Known rows, with every step that occurs
E B V: -3.980  -0.743  0.341  0.292  0.091  -0.258  1.278  2.505  -0.022  1.418  0.751  1.566  0.381  -2.167  -3.413  0.116  -0.683  -1.015  0.348  3.003  3.926  -3.162  -2.853  -0.386
V U P: 0.146  -0.083  -1.307  1.075  -0.249  0.150  -0.641  -3.801  -1.883  -0.311  3.487  -1.689  -0.115  1.040  1.245  0.579  -0.440  -0.440  -0.579  -2.577  -2.575  0.377  1.057  2.239
P B U: 0.658  -1.053  1.178  -1.837  -0.477  0.286  -0.724  -2.119  -0.354  0.739  -2.717  2.560  1.316  -0.896  -3.334  -1.447  -5.352  0.651  -0.967  5.159  1.492  0.092  -0.855  0.566
E B P L V: -2.121  -0.886  0.131  2.161  -0.688  -0.130  0.952  2.724  0.599  1.687  1.106  1.413  -1.193  -1.395  -1.103  0.565  0.317  -0.635  0.103  0.242  3.111  -1.754  -1.132  -0.993
E B: -4.249  -0.224  -0.355  1.370  2.162  0.110  0.310  3.005  -0.027  1.464  0.939  0.069  1.651  -0.316  -2.627  -1.072  -0.875  -1.024  0.073  2.365  3.504  -1.984  -3.852  0.566
U V B P L: 2.436  -0.068  -1.089  -0.809  -1.176  0.004  -0.378  -3.754  0.474  0.724  -0.839  -1.409  -0.611  0.399  -2.255  -0.033  -1.972  0.867  0.420  -0.844  -2.209  1.524  2.479  0.122
A B U V: -1.204  -0.837  0.002  -4.166  -0.607  -0.798  1.242  3.305  0.409  -1.915  -0.475  0.601  2.917  -1.091  -0.263  -0.251  5.361  -0.378  0.276  0.734  0.962  -0.457  -1.661  -0.163
L P B H: 1.745  1.035  1.863  3.586  2.512  1.014  -0.151  -1.616  -0.558  -1.576  -1.585  -1.251  0.593  1.975  1.052  -1.746  -3.713  0.134  -0.809  0.567  0.122  0.519  -0.826  0.213
V U P B: 1.173  -0.061  -0.955  1.587  -0.429  0.414  -1.384  -5.240  -2.246  -0.076  3.009  -1.326  0.271  0.609  -0.125  0.713  -3.304  0.072  -0.755  -1.971  -2.639  0.804  2.062  2.480
E B P: -3.474  -1.088  0.347  0.385  0.364  -0.624  1.644  2.387  0.132  1.840  0.541  1.848  0.817  -1.993  -3.406  -0.128  -0.191  -1.002  0.405  2.772  4.235  -2.050  -2.778  -0.544
P B U V L: 2.095  -0.853  1.136  -0.897  -1.576  0.127  -1.091  -2.165  0.539  1.090  -2.164  0.575  0.000  -0.068  -3.116  -0.538  -4.593  1.264  -0.943  1.959  -0.394  1.318  1.088  0.189
U P: -1.171  0.103  -1.365  -0.768  0.953  0.011  0.853  -0.523  -0.518  0.559  0.145  -3.212  1.266  1.287  -1.000  -0.880  0.116  -0.042  0.258  -1.585  -1.350  0.462  -0.481  0.406
L P B E: 1.596  2.704  1.650  3.766  3.325  0.529  -0.593  -2.129  -0.775  0.207  -0.192  -1.156  0.639  -0.186  0.879  -0.447  -3.899  -0.106  0.536  0.786  0.562  1.580  -0.020  0.321
L P: -0.730  1.925  0.403  2.090  2.012  0.379  0.424  0.436  -0.353  -0.736  0.996  -1.426  0.310  0.945  3.707  -1.574  -0.848  -0.497  0.298  -1.465  -0.085  0.282  -1.438  0.209
U P L V B: 1.458  0.443  -1.720  1.660  -0.473  0.795  -0.791  -1.101  -0.231  0.328  0.446  -3.671  -1.359  1.780  1.654  0.208  -0.562  0.733  -0.128  -4.811  -3.121  0.939  2.618  -0.042
B P L: 0.036  -0.750  -0.132  -2.220  -1.584  -0.142  1.610  0.842  0.764  0.796  -0.927  3.450  -1.640  -0.604  0.041  0.313  1.389  -0.137  0.205  1.824  0.810  0.221  0.522  -1.273
B P L V U: 1.549  -0.573  -0.144  0.378  -2.410  -0.101  0.528  -1.006  0.299  0.174  0.987  2.827  -2.915  -0.568  2.847  1.038  1.459  0.036  -0.011  -0.531  -0.375  -0.087  1.786  -0.798
A B: -2.646  0.669  -0.909  -3.413  2.642  -0.303  0.098  3.878  -0.532  -2.353  0.350  1.720  4.390  -0.638  0.711  -0.766  4.693  -0.731  1.034  2.157  1.429  -0.721  -2.749  0.436
B E: -0.423  2.200  0.600  0.825  5.448  -0.199  0.370  -0.265  0.012  1.374  -1.212  0.262  1.414  0.063  -1.775  -0.124  2.072  -1.144  1.135  5.804  2.338  1.124  -2.742  0.075
L V U P: 1.441  0.595  -1.141  4.160  0.035  0.261  -1.725  -3.578  -1.351  -0.929  3.836  -2.510  -1.145  1.367  5.382  -0.035  -0.133  0.020  -0.225  -3.879  -2.781  -0.535  0.840  1.519
P B V: 0.559  -0.058  0.692  -1.478  -0.065  0.329  -0.761  -2.940  -0.779  0.557  -1.571  3.072  0.884  -1.766  -3.646  -0.543  -5.673  0.560  0.198  5.251  0.989  -0.786  0.165  0.290
V B U: 0.384  -0.975  0.291  -3.200  0.329  -0.083  -1.171  -2.474  -0.578  -0.174  -3.206  2.692  1.323  -1.020  -2.434  -1.152  -3.705  0.235  -0.443  4.902  1.517  -0.389  -0.902  0.637
E B U V L P: -2.013  -1.139  1.167  2.108  -1.442  -0.463  1.009  3.231  1.233  1.643  0.612  -1.662  -0.929  -0.591  -1.583  0.181  0.037  -0.326  -0.773  -2.013  2.190  -0.816  -1.469  -0.571
B U P L: -0.204  -1.963  0.160  -2.488  -2.922  0.089  1.815  1.156  0.705  0.767  -1.812  -0.597  -1.290  0.406  -0.627  -0.248  1.249  0.111  -1.286  -0.755  -0.140  0.253  0.102  -0.778
B V U: -0.605  -0.578  0.064  -1.493  -1.681  -0.261  0.471  -2.628  -1.074  -0.438  1.804  3.249  -1.182  -1.689  0.294  0.916  -0.124  -0.671  0.044  2.435  0.103  -1.982  0.173  0.607

Rows
0.079  1.795  0.676  1.964  1.304  -0.202  -1.316  3.071  1.154  -0.483  0.721  -0.338  -1.364  1.667  4.629  0.284  1.215  0.366  0.138  -3.524  -1.134  1.721  0.506  -0.386 -> V L P
1.536  1.408  -0.314  2.160  -0.210  -0.166  -0.560  0.252  1.560  0.340  1.227  -4.189  -1.543  2.481  2.271  0.138  1.115  0.829  0.219  -5.576  -3.461  2.443  1.828  -0.113 -> U V L P
-0.245  0.150  -1.690  -0.106  -0.370  0.772  0.576  0.613  0.045  0.814  0.240  -3.144  -0.759  2.050  0.112  -0.108  0.762  0.270  -0.176  -3.768  -2.448  1.158  1.489  -0.149 -> U P L
2.095  -0.149  -1.048  2.238  0.012  1.001  -0.383  -1.013  -0.066  -0.516  -0.794  -3.945  -1.454  2.873  1.218  -0.098  0.320  0.654  -0.668  -4.139  -2.915  0.720  2.125  -0.257 -> U P L V B H
2.290  1.475  -0.044  2.500  -0.437  -0.017  -1.114  -0.768  1.379  0.477  0.857  -3.911  -1.348  2.140  1.369  0.189  -0.906  1.181  0.112  -5.195  -3.543  2.760  2.539  0.016 -> U V L P B
-0.195  -0.777  -0.305  -1.168  -2.406  -0.467  0.945  -3.076  -1.253  -0.272  2.037  1.171  -1.298  -1.655  -0.204  1.509  -0.117  -0.469  0.102  0.137  -1.018  -1.529  1.330  0.500 -> B V U P
-2.387  0.077  -0.195  -4.453  0.621  -0.741  0.983  3.428  -0.452  -2.421  0.164  3.200  3.054  -2.485  -0.087  0.463  4.805  -0.793  1.339  2.867  1.782  -1.984  -1.681  -0.446 -> A B V
-3.800  -1.747  0.778  -0.052  -0.188  -0.307  1.249  3.363  0.451  1.683  -0.368  0.959  0.775  -1.297  -3.131  -0.776  -0.328  -0.930  -0.704  2.929  4.434  -2.294  -3.887  -0.135 -> E B U
1.030  1.495  1.415  2.002  0.333  0.392  -0.111  -2.105  -0.729  -0.437  0.144  0.214  -0.171  -0.993  1.232  -0.587  -4.787  0.219  0.335  -0.048  0.116  -0.079  0.635  -0.070 -> L P B V
1.012  -1.050  1.153  -0.853  -2.870  -0.594  1.005  0.987  1.775  0.457  -1.180  -1.293  -1.825  0.646  0.955  -0.152  1.483  0.502  -0.881  -2.048  -0.873  1.164  0.370  -0.763 -> B U V L P
0.722  1.817  1.019  2.785  1.796  0.700  -0.748  -1.771  -0.813  -0.388  0.294  -0.817  0.711  0.373  1.671  -1.368  -4.840  0.264  0.083  -0.567  -0.134  0.797  -0.056  0.554 -> L P B
0.686  0.393  -1.682  1.771  -0.629  0.738  -0.113  0.061  0.048  0.484  0.982  -3.972  -1.578  2.155  2.380  -0.001  0.887  0.479  -0.129  -5.140  -3.067  0.823  1.927  -0.267 -> U P L V
2.259  1.508  -0.792  2.767  1.365  1.264  -2.226  -0.545  0.318  0.155  -0.264  0.127  -2.178  1.271  3.155  0.238  -0.260  0.416  0.019  -0.568  -1.108  0.784  1.566  -0.143 -> P L V B E
0.999  -0.558  -0.163  -0.310  -1.804  -0.084  0.986  0.282  0.776  0.441  -0.159  2.807  -2.372  -0.436  2.215  0.368  1.574  0.114  0.324  0.318  0.160  -0.122  1.042  -1.358 -> B P L V
1.427  0.702  -1.312  3.200  -0.685  1.349  -1.937  -0.360  0.000  -0.449  2.483  0.007  -3.054  2.122  5.717  0.223  0.812  0.210  -0.788  -3.183  -2.438  0.194  1.636  0.640 -> P L V U
1.998  0.942  -1.269  2.320  0.614  0.577  -0.720  -1.404  -0.201  0.724  0.141  -3.875  -1.361  1.448  1.059  0.839  0.124  0.454  0.241  -3.924  -2.593  1.436  2.643  -0.228 -> U P L V B E
-1.805  0.209  0.109  -4.017  0.234  -1.022  0.181  4.756  0.292  -2.374  0.339  3.453  2.078  -2.098  0.914  1.404  5.703  -0.359  1.298  1.099  1.178  -1.211  -0.571  -0.833 -> A B V L
0.952  0.830  -0.862  0.476  -0.103  -0.158  -0.741  0.371  1.694  0.712  0.532  -3.053  -0.834  2.480  0.467  -0.106  1.402  0.883  0.235  -3.412  -3.022  2.133  1.192  0.107 -> U V L
1.498  0.594  -1.408  -0.481  0.725  0.249  -1.144  -3.855  0.022  0.373  -0.617  -2.673  1.018  1.212  -2.263  -1.142  -2.655  0.684  0.401  -0.183  -2.241  1.258  0.842  1.084 -> U V B
-0.063  -0.129  -0.503  -1.901  -0.798  -0.547  0.357  2.511  -0.441  -2.359  1.735  3.120  0.960  -1.747  2.889  1.590  5.656  -0.498  0.781  -0.761  0.366  -0.533  0.775  -0.445 -> A B P L V U
1.031  -0.132  -0.128  -0.644  -1.024  -0.192  -0.238  -2.065  -0.515  0.870  -0.622  -1.548  0.084  -0.392  -2.886  0.772  -3.248  0.950  0.206  -1.324  -1.702  0.796  2.474  -0.253 -> U P B V L
1.103  1.682  0.031  -0.207  4.934  0.015  -1.911  -3.465  -0.998  0.532  -2.439  1.303  2.051  -0.758  -3.288  -0.104  -2.719  -0.336  1.039  6.101  1.752  1.018  -0.930  0.893 -> V B E
-3.001  -0.069  1.035  1.908  -0.370  -0.543  0.581  3.810  0.613  1.157  1.285  0.864  -1.037  -1.904  -1.093  1.207  -0.043  -0.673  0.274  -0.344  2.935  -2.108  -1.255  -0.943 -> E B V L P
-0.739  -0.127  0.542  -2.326  -1.180  -0.727  0.153  1.757  0.960  0.050  -0.552  3.186  -1.575  -1.157  0.331  1.081  1.383  0.127  0.567  1.773  0.446  -1.002  0.264  -1.100 -> B V L
0.827  -1.224  0.021  -2.880  -0.343  -0.237  -0.829  -2.997  -0.778  0.019  -2.945  0.705  1.147  -0.862  -2.933  -0.675  -3.639  0.410  -0.346  2.475  0.441  0.042  0.206  0.560 -> V B U P
0.033  -1.661  0.430  -2.449  -2.325  -0.360  1.648  -0.291  1.173  0.760  -1.702  -0.761  -0.389  0.334  -1.251  -1.238  0.881  0.146  -0.884  1.190  -0.017  0.061  -1.276  -0.227 -> B U V
-0.780  -1.958  0.439  -2.954  -2.047  -0.455  2.014  0.414  0.311  0.629  -1.906  -0.664  0.084  -0.095  -1.393  -0.838  0.789  -0.068  -0.920  0.725  0.576  -0.274  -1.205  -0.367 -> B U P
2.822  1.192  -0.396  5.220  0.977  0.245  -2.157  -4.903  -1.573  -0.349  3.266  -2.418  -0.978  0.628  3.716  0.711  -1.332  0.132  -0.067  -2.513  -2.308  0.306  1.514  1.421 -> L V U P B E
0.621  -1.551  0.701  -2.052  -2.784  -0.658  0.849  1.006  1.864  0.750  -1.609  -0.573  -1.300  0.680  -0.292  -0.285  1.636  0.587  -0.948  -0.531  -0.624  0.943  -0.164  -0.675 -> B U V L
-0.724  -0.814  -0.181  -2.795  -1.207  -0.497  0.869  3.967  0.100  -2.155  -0.136  0.166  1.699  -0.931  1.766  0.535  5.606  -0.217  0.063  -1.694  0.327  -0.600  -0.409  -0.636 -> A B U P L V
-0.472  -0.275  0.580  -2.647  -0.978  -0.956  0.783  4.186  0.830  -2.260  0.078  -0.061  1.783  -0.782  1.695  0.648  5.562  -0.105  0.312  -2.074  0.123  0.426  -0.393  -0.586 -> A B U V L P
-1.263  -0.222  -0.409  -3.926  -0.080  -0.595  1.194  4.092  0.140  -1.907  0.018  3.611  1.965  -1.742  0.614  0.873  5.749  -0.533  1.028  1.152  1.372  -0.383  -0.327  -0.943 -> A B P L
1.603  -0.689  1.359  0.715  2.942  1.199  -0.811  -2.213  -0.455  -1.082  -4.066  1.015  1.990  2.595  -3.709  -2.218  -4.019  0.470  -1.388  6.170  0.999  -0.024  -1.942  0.618 -> P B H
-2.539  -1.112  -0.126  1.832  -1.720  0.045  0.763  0.921  -0.576  1.398  2.740  0.276  -1.448  -1.895  -2.210  1.701  -0.627  -0.891  -0.178  -0.945  1.693  -2.464  0.036  0.101 -> E B V U P L
-2.977  -1.053  0.054  1.558  -1.112  -0.340  0.913  0.428  -0.881  1.225  2.587  0.310  -0.350  -2.222  -2.786  1.268  -0.922  -1.062  -0.028  0.101  2.254  -2.798  -0.945  0.367 -> E B V U P
1.666  2.322  1.604  3.071  2.165  -0.151  -2.059  1.288  0.868  0.211  -0.006  -0.179  -1.160  0.811  2.513  1.072  -0.963  0.627  0.279  -1.890  -0.629  2.657  1.458  -0.380 -> V L P B E
1.470  -0.344  -0.349  -2.311  -0.033  0.077  -1.071  -2.703  -0.459  0.113  -2.298  3.579  -0.061  -1.252  -1.972  0.185  -3.156  0.418  0.399  3.353  0.655  0.375  1.526  -0.071 -> V B P L
-1.276  -0.568  0.445  -2.168  3.674  0.209  0.894  4.182  -0.148  -4.031  -2.342  1.146  4.098  1.873  -0.228  -1.193  6.447  -0.885  -0.203  3.782  1.787  -1.228  -3.833  -0.026 -> A B H
